Known rows, with every way that one mark hangs from another
{vopu kosu pabil}: [ 1.64 -0.28 -1.68 -1.69  3.53 -4.51  0.35 -0.26 -5.76  0.65  2.26 -3.13
  0.24 -0.34 -2.25  0.34 -1.69  2.41]
{kosu {gatut sizat}}: [ 2.95 -1.55  1.88 -1.06  1.89 -3.99  2.65 -2.18 -4.95  2.30  1.58 -1.59
 -0.40  0.44 -0.29 -1.92  1.62 -2.27]
{pabil {vopu kosu}}: [ 1.26  2.30 -0.98 -2.27  4.19 -4.72  0.60 -0.38 -4.03  2.45  1.81 -2.15
 -0.81 -0.44 -1.24 -0.55 -0.79  1.23]
{sizat gatut {gufig kosu tapofi}}: [ 4.45 -1.46 -1.72 -3.02 -0.55 -3.81 -3.09 -0.02 -1.95  2.45  3.41 -0.03
 -4.09 -0.99  0.27 -1.04  2.10  2.47]
{gufig {kosu gatut {vopu pabil}} tapofi}: [ 0.59 -3.18  0.48  0.20 -0.70 -3.20  0.84 -3.23 -5.84  2.40  0.20 -2.24
 -0.94  1.95 -0.22 -1.20  1.81  0.44]
{gatut kosu}: [ 1.55 -1.38  0.94 -0.13  1.05 -3.79  0.04  0.38 -2.95  3.59  1.07 -1.77
 -1.77 -0.16 -0.82 -1.39  0.32  0.19]
{sizat {gufig kosu tapofi}}: [ 3.57 -1.22 -1.84 -1.69 -0.01 -3.98 -2.31 -1.21 -2.44  2.06  1.81 -0.47
 -3.42 -1.41 -1.34 -1.44  1.98 -0.06]
{pabil {vopu {kosu {gatut {sizat {gufig tapofi}}}}}}: [ 3.08  0.55  0.07 -2.05  3.06 -4.02  2.87 -2.36 -4.49  1.20  2.34 -0.52
 -0.72  0.72 -1.35 -2.46  1.88 -0.06]
{gatut {kosu {vopu pabil}} {sizat {gufig tapofi}}}: [ 2.20 -3.18  0.40  0.63 -1.07 -1.70  2.59 -1.89 -3.27  1.67 -0.37 -0.75
 -1.04  1.80 -1.91 -2.96  2.35  0.02]
{pabil {vopu {kosu {gatut sizat}}}}: [ 1.71  0.88  0.90 -1.84  3.95 -4.00  3.23 -1.61 -4.66  2.12  1.78 -1.63
  0.18  1.05 -0.03 -1.83  0.55  0.07]
{tapofi {gufig {kosu vopu}}}: [ 0.73 -2.23 -0.35 -1.32  0.24 -1.14 -1.05 -0.20 -4.40  2.67  1.68 -2.55
 -2.89  1.61 -0.66 -0.45  0.37 -2.17]
{sizat gatut {gufig {kosu {vopu pabil}}}}: [ 2.69 -3.39 -0.90 -3.23 -0.78 -1.59 -2.20  0.00 -3.53  2.03  2.50 -1.21
 -2.51  1.09 -0.21 -0.20  0.07  5.08]
{gatut {kosu vopu} {sizat {gufig tapofi}}}: [ 2.80 -2.24  1.14  0.24 -0.65 -2.03  2.51 -1.40 -2.90  2.32 -0.11 -0.01
 -1.71  1.48 -1.32 -3.26  2.97 -2.26]
{tapofi {gufig {kosu gatut vopu}}}: [ 0.86 -3.71  1.31 -1.40  0.12 -0.83  0.34 -1.17 -5.82  2.40  2.29 -2.40
 -2.25  2.88 -0.47 -0.76  0.89 -2.09]
{pabil vopu}: [ 1.24  1.58 -0.70 -1.77  2.69 -4.63 -0.21 -1.36 -2.75  3.57  0.97 -2.14
 -1.50 -0.73 -1.52 -0.95  0.07  0.80]
{gufig {kosu {gatut sizat} {vopu pabil}} tapofi}: [ 1.00 -3.25  0.71  0.71 -0.89 -2.61  2.31 -3.45 -5.19  2.30 -0.68 -1.77
 -0.55  2.23  0.89 -2.37  2.81 -1.01]
{sizat gufig}: [ 3.86 -0.86 -0.86 -2.80  1.71 -4.01 -1.15 -0.79 -3.64  1.53  2.71 -1.15
 -2.10 -1.41 -3.40 -0.51  0.30  0.22]

Rows
[ 1.15 -2.85  1.09 -1.20 -0.25 -2.39  0.24  0.44 -4.00  3.39  1.45 -2.01
 -1.25  1.98 -0.02 -0.45 -0.20  4.02]
{sizat {gatut {kosu {vopu pabil}}}}
[ 1.17 -3.71  1.62 -0.89 -0.06 -0.38  1.65 -1.29 -5.23  2.39  1.63 -2.04
 -2.02  2.96  0.49 -1.75  1.65 -3.38]
{tapofi {gufig {kosu {gatut sizat} vopu}}}
[ 3.70 -1.82 -0.87 -2.87 -1.03 -2.73 -2.03 -0.42 -3.11  2.45  2.50 -0.01
 -3.60  0.44  0.05 -1.05  2.12  1.87]
{sizat gatut {gufig {kosu vopu} tapofi}}
[ 4.22 -0.94  0.49 -1.87  2.75 -4.20  2.87 -1.81 -5.94  0.10  3.15 -0.49
 -0.50  0.52 -1.45 -1.97  1.92 -1.83]
{vopu {kosu {gatut {sizat {gufig tapofi}}}}}
[ 2.98 -3.24 -0.01 -1.67 -1.34 -2.24 -0.19 -0.56 -3.61  2.02  2.29 -0.57
 -2.24  1.55 -1.75 -1.15  1.46  3.87]
{sizat {gatut {kosu {vopu pabil}}} {gufig tapofi}}
[ 2.29 -3.06 -0.66 -1.16 -0.30 -1.51  0.47 -1.34 -3.14  1.60  0.00 -1.41
 -1.31  0.80 -0.68 -1.99  1.08  0.64]
{gatut {sizat {gufig {kosu {vopu pabil}}}}}
[ 0.73 -3.16  1.78 -0.90  1.10 -2.92  2.35 -3.12 -7.50  1.79  1.05 -3.09
  0.69  2.36 -2.51 -0.37 -0.02  0.98]
{kosu gatut {vopu pabil}}
[ 1.26 -3.23  2.07 -0.38  0.83 -2.34  4.04 -3.35 -6.64  1.63  0.25 -2.58
  1.09  2.74 -1.32 -1.56  0.91 -0.55]
{kosu {gatut sizat} {vopu pabil}}
[ 0.58 -4.76  0.94 -0.61 -0.31  0.08  1.67 -1.76 -5.47  1.81  1.29 -2.75
 -1.30  3.38 -0.06 -1.49  1.14 -1.28]
{tapofi {gufig {kosu {gatut sizat} {vopu pabil}}}}
[ 3.20 -2.73  0.13 -1.95  2.77 -2.87  2.81 -1.56 -6.40 -0.63  2.89 -1.91
  0.74  1.11 -2.14 -1.26 -0.04  1.87]
{vopu {kosu {gatut {sizat gufig}}} pabil}
[ 1.20 -0.54 -0.69 -0.10 -0.06 -3.96 -0.61 -1.74 -3.96  3.20 -0.33 -1.57
 -2.45  0.39  0.23 -1.20  1.91 -1.95]
{gufig {kosu vopu} tapofi}
[ 1.93 -3.43  0.74 -1.09  0.55 -1.32  0.62 -0.70 -4.07  2.35  2.48 -2.00
 -2.48  1.48  0.77 -1.87  1.68 -2.68]
{tapofi {gufig {kosu {gatut sizat}}}}
[ 2.26 -3.88  0.01 -1.10 -0.97 -2.38  0.10 -3.09 -5.32  1.21  1.30 -1.27
 -1.61  1.55 -1.97 -1.39  1.87  1.47]
{sizat {gufig {kosu gatut {vopu pabil}} tapofi}}
[ 2.84 -3.02  0.62 -1.47 -0.67 -2.77  0.10 -2.70 -4.95  1.76  1.60 -0.48
 -2.33  1.30 -1.39 -1.73  2.50 -0.56]
{sizat {gufig {kosu gatut vopu} tapofi}}
[ 3.58 -2.64 -0.18 -1.64 -0.17 -3.64 -0.98 -2.17 -3.84  1.81  2.43 -0.46
 -2.76 -0.22 -1.08 -1.77  2.53  0.05]
{sizat {gufig {kosu gatut} tapofi}}
[ 0.06 -2.80  1.10  0.44  0.24 -2.30  1.15 -0.61 -4.57  2.97 -0.25 -2.71
 -0.48  1.80 -1.66 -0.90 -0.27  1.82]
{gatut {kosu {vopu pabil}}}
[ 2.09 -1.78  0.23 -0.44  0.24 -4.52 -0.37 -2.19 -4.17  3.01  1.41 -1.36
 -2.25  0.11  0.73 -1.63  2.55 -1.14]
{gufig {kosu gatut} tapofi}
[ 3.38 -2.53 -0.07 -3.49 -0.59 -1.98 -2.10  0.53 -3.18  2.63  2.67 -0.46
 -3.17  0.87  0.36 -0.62  0.68  3.01]
{sizat gatut {gufig {kosu vopu}}}
[ 1.63 -1.84  0.19 -1.60  3.36 -4.09  1.74 -1.29 -7.34  0.48  2.91 -3.06
  0.96  0.99 -1.99 -0.06 -1.19  2.51]
{vopu {kosu gatut} pabil}
